Known rows, with every step that occurs:
zaba -> pevak -> vimu: 149,159,65,119,78,89,158,27,-21,-231,-29,455,-341,160,-180,-27,-122,-58,115,-80,-283,-133,-22,65,340,2
fuge -> vimu: 192,-101,88,63,23,436,198,16,63,154,-275,-174,243,70,273,-146,84,-122,-75,35,-49,167,193,301,83,18
vimu -> fuge: 131,-86,51,-105,-146,9,-47,-163,112,-282,-107,-353,-59,-67,-88,-313,28,-48,-146,202,6,143,-130,168,-276,24
tokozep -> golu -> vimu: -236,93,174,59,106,62,158,21,47,-105,258,-336,-171,59,565,170,-67,63,-55,27,86,115,378,351,366,67
pasil -> fuge -> zaba -> pevak -> tokozep: 66,-225,-131,256,92,-153,-129,82,-163,167,99,747,288,-5,47,334,176,-63,-36,-439,-289,-46,-346,-306,-110,4
golu -> zaba: 90,-45,-55,-54,-46,228,85,134,-28,-9,-54,-262,36,-43,-388,-205,-261,-64,5,220,104,139,270,-99,164,-23
pasil -> fuge -> zaba -> pigo: 118,-83,-89,282,-7,265,-212,-157,-8,265,335,62,277,-209,-3,-9,139,-43,-226,-120,-246,484,-304,154,-190,-29
pasil -> fuge -> zaba -> pevak: 211,-78,-10,181,-14,33,-205,41,-2,214,96,585,30,-32,76,93,253,-63,-98,-423,-300,129,-449,-192,54,-43
pasil -> fuge: 161,-234,89,161,-50,84,-20,-31,71,-174,35,187,83,-89,108,30,-38,-101,-182,-110,-250,217,-42,174,90,9
pevak -> tokozep: -5,-193,-92,139,151,105,152,39,-90,-142,39,-73,316,7,-17,92,-136,-109,-35,29,0,-9,231,15,-137,71
golu -> vimu: 77,20,60,-89,13,251,92,-69,-5,-68,134,-394,-146,11,514,-59,-144,43,-80,55,-4,238,264,195,245,36
vimu -> fuge -> zaba -> pigo: 77,65,-131,28,-105,163,-226,-287,53,172,164,-472,119,-213,-200,-360,183,19,-152,200,0,423,-393,165,-525,-29
zaba -> fuge -> vimu: 127,-56,119,-13,22,441,181,153,-9,60,-250,-638,307,35,340,-95,166,-116,-30,155,162,86,483,412,135,-40
pevak -> vimu -> fuge -> zaba -> golu: 318,266,43,-295,-98,-99,-242,-105,349,257,-136,314,-213,-140,-385,-115,97,78,-42,-62,-51,-394,-194,-292,-128,-2
pevak -> tokozep -> golu -> zaba: -364,-123,-59,151,179,-117,244,222,-140,-71,59,-2,258,47,-354,257,-284,-25,105,139,233,-147,480,-77,104,49
golu -> vimu -> fuge -> zaba -> pevak -> tokozep: -34,11,-104,-150,-9,-224,-138,-83,-152,93,34,75,-57,16,421,82,101,152,15,-147,9,-44,-321,-275,-241,-25
golu -> zaba -> pigo: 33,-40,-152,50,17,375,94,-97,-108,-8,111,-376,135,-87,-391,-316,-275,-29,51,360,49,461,115,219,3,-54
vimu -> fuge -> zaba -> golu: 333,96,-3,-385,-125,0,-315,-136,349,306,-141,1,25,-144,-149,-176,244,22,-104,-69,106,-146,-290,-221,-342,7
golu -> vimu -> fuge -> zaba: 93,135,35,-213,-173,48,-233,-162,67,209,87,-492,-143,-123,364,-181,124,162,-195,55,91,158,-119,-163,-158,-22
tokozep -> pevak: 82,-31,37,-55,-112,20,161,-36,29,-153,204,-190,38,39,94,2,-453,-18,54,32,-226,134,361,100,-53,2
pevak -> tokozep -> golu -> vimu -> fuge -> zaba: -374,35,10,3,43,-316,-87,-34,-52,132,193,-246,74,-62,374,290,121,168,-95,-35,197,-123,76,-109,-222,44

Rows:
58,-60,42,-127,-36,412,188,304,-129,140,-342,-658,306,16,-31,-153,-53,-84,74,289,314,45,607,148,278,-105	golu -> zaba -> fuge -> vimu
28,-80,-184,3,-1,-202,-165,-45,-94,74,-67,207,137,21,-147,1,218,-12,28,-148,-4,-120,-424,-296,-434,16	vimu -> fuge -> zaba -> pevak -> tokozep
-216,218,98,155,85,-118,232,229,-57,-158,-4,518,-385,166,-519,140,-247,2,280,38,-53,-263,198,-38,584,-16	tokozep -> golu -> zaba -> pevak -> vimu
-337,-13,20,134,257,-189,245,57,-182,-221,182,236,-56,211,627,432,-62,48,164,-198,6,-109,182,204,287,91	zaba -> pevak -> tokozep -> golu -> vimu
249,45,99,-529,-112,-30,-76,-272,270,-118,-160,-125,-238,-57,467,-186,-55,123,-52,63,82,-40,-70,179,-23,23	zaba -> golu -> vimu -> fuge
-251,180,96,13,-102,-401,119,45,-15,-335,-166,424,-487,96,-591,-52,-183,64,240,177,-24,-307,-81,-4,292,-27	tokozep -> golu -> zaba -> pevak -> vimu -> fuge
134,46,-6,-89,-174,36,-232,-94,134,189,-9,-360,28,-149,-167,-242,206,-4,-202,60,74,114,-237,-187,-371,11	vimu -> fuge -> zaba
121,217,41,-3,-161,-47,-177,-64,137,108,-5,-36,-220,-123,-407,-158,79,52,-115,91,-102,-121,-122,-267,-149,-10	pevak -> vimu -> fuge -> zaba
68,78,15,-118,-183,-174,53,-7,-77,-300,-275,350,-454,23,-644,-297,-262,24,193,212,-120,-205,-173,-168,186,-84	golu -> zaba -> pevak -> vimu -> fuge
127,-18,-67,-54,-4,134,85,138,-119,-54,-137,114,-92,97,-325,-192,-187,-84,181,57,-11,85,-37,-107,253,-35	golu -> zaba -> pevak
-439,-109,-27,107,175,-110,190,363,-204,-176,86,-464,344,-6,-303,311,-179,-25,144,246,448,-224,764,52,172,-7	pevak -> tokozep -> golu -> zaba -> fuge
-357,-65,48,-22,71,-437,125,-99,-131,-388,36,139,-147,158,545,231,-10,118,119,-46,64,-138,-117,234,-23,38	zaba -> pevak -> tokozep -> golu -> vimu -> fuge
208,-266,125,164,-49,253,114,-26,64,71,-240,271,295,-27,385,13,86,-146,-164,-134,-263,197,6,320,124,-27	pasil -> fuge -> vimu
-311,107,-58,170,240,-168,39,115,-174,257,279,227,48,129,511,494,151,121,115,-332,73,-132,72,-136,187,58	fuge -> zaba -> pevak -> tokozep -> golu -> vimu
-14,-182,-193,24,114,-7,171,181,-286,-96,-115,326,156,115,-343,25,-260,-101,239,20,24,-106,70,-221,76,-36	golu -> zaba -> pevak -> tokozep
178,66,-40,-77,-132,-34,-231,-83,57,130,-72,41,-100,-29,-98,-239,289,-25,-48,-106,-31,63,-525,-175,-300,-21	vimu -> fuge -> zaba -> pevak
-303,-108,-8,273,222,-100,210,101,-41,-164,153,-3,287,66,12,338,-55,-86,-6,-4,96,-111,362,174,-2,106	pevak -> tokozep -> golu
-202,208,85,-66,-67,-258,-149,-77,59,103,130,-45,-339,59,491,90,270,139,17,-156,70,12,-302,22,27,8	tokozep -> golu -> vimu -> fuge -> zaba -> pevak
357,148,-39,-205,47,240,-191,25,305,478,0,116,136,-85,-70,-20,172,-27,-74,-197,73,-101,-8,-235,-55,36	fuge -> zaba -> golu
80,73,117,-37,-140,-73,43,-160,124,-349,-106,-40,-310,-49,-321,-225,-139,-11,-92,220,-156,-128,-10,75,-33,-3	pevak -> vimu -> fuge
-267,-8,-82,161,63,-412,-108,46,-46,56,46,282,123,56,-71,243,303,2,61,-173,82,-230,-311,-147,-345,42	vimu -> fuge -> zaba -> pevak -> tokozep -> golu
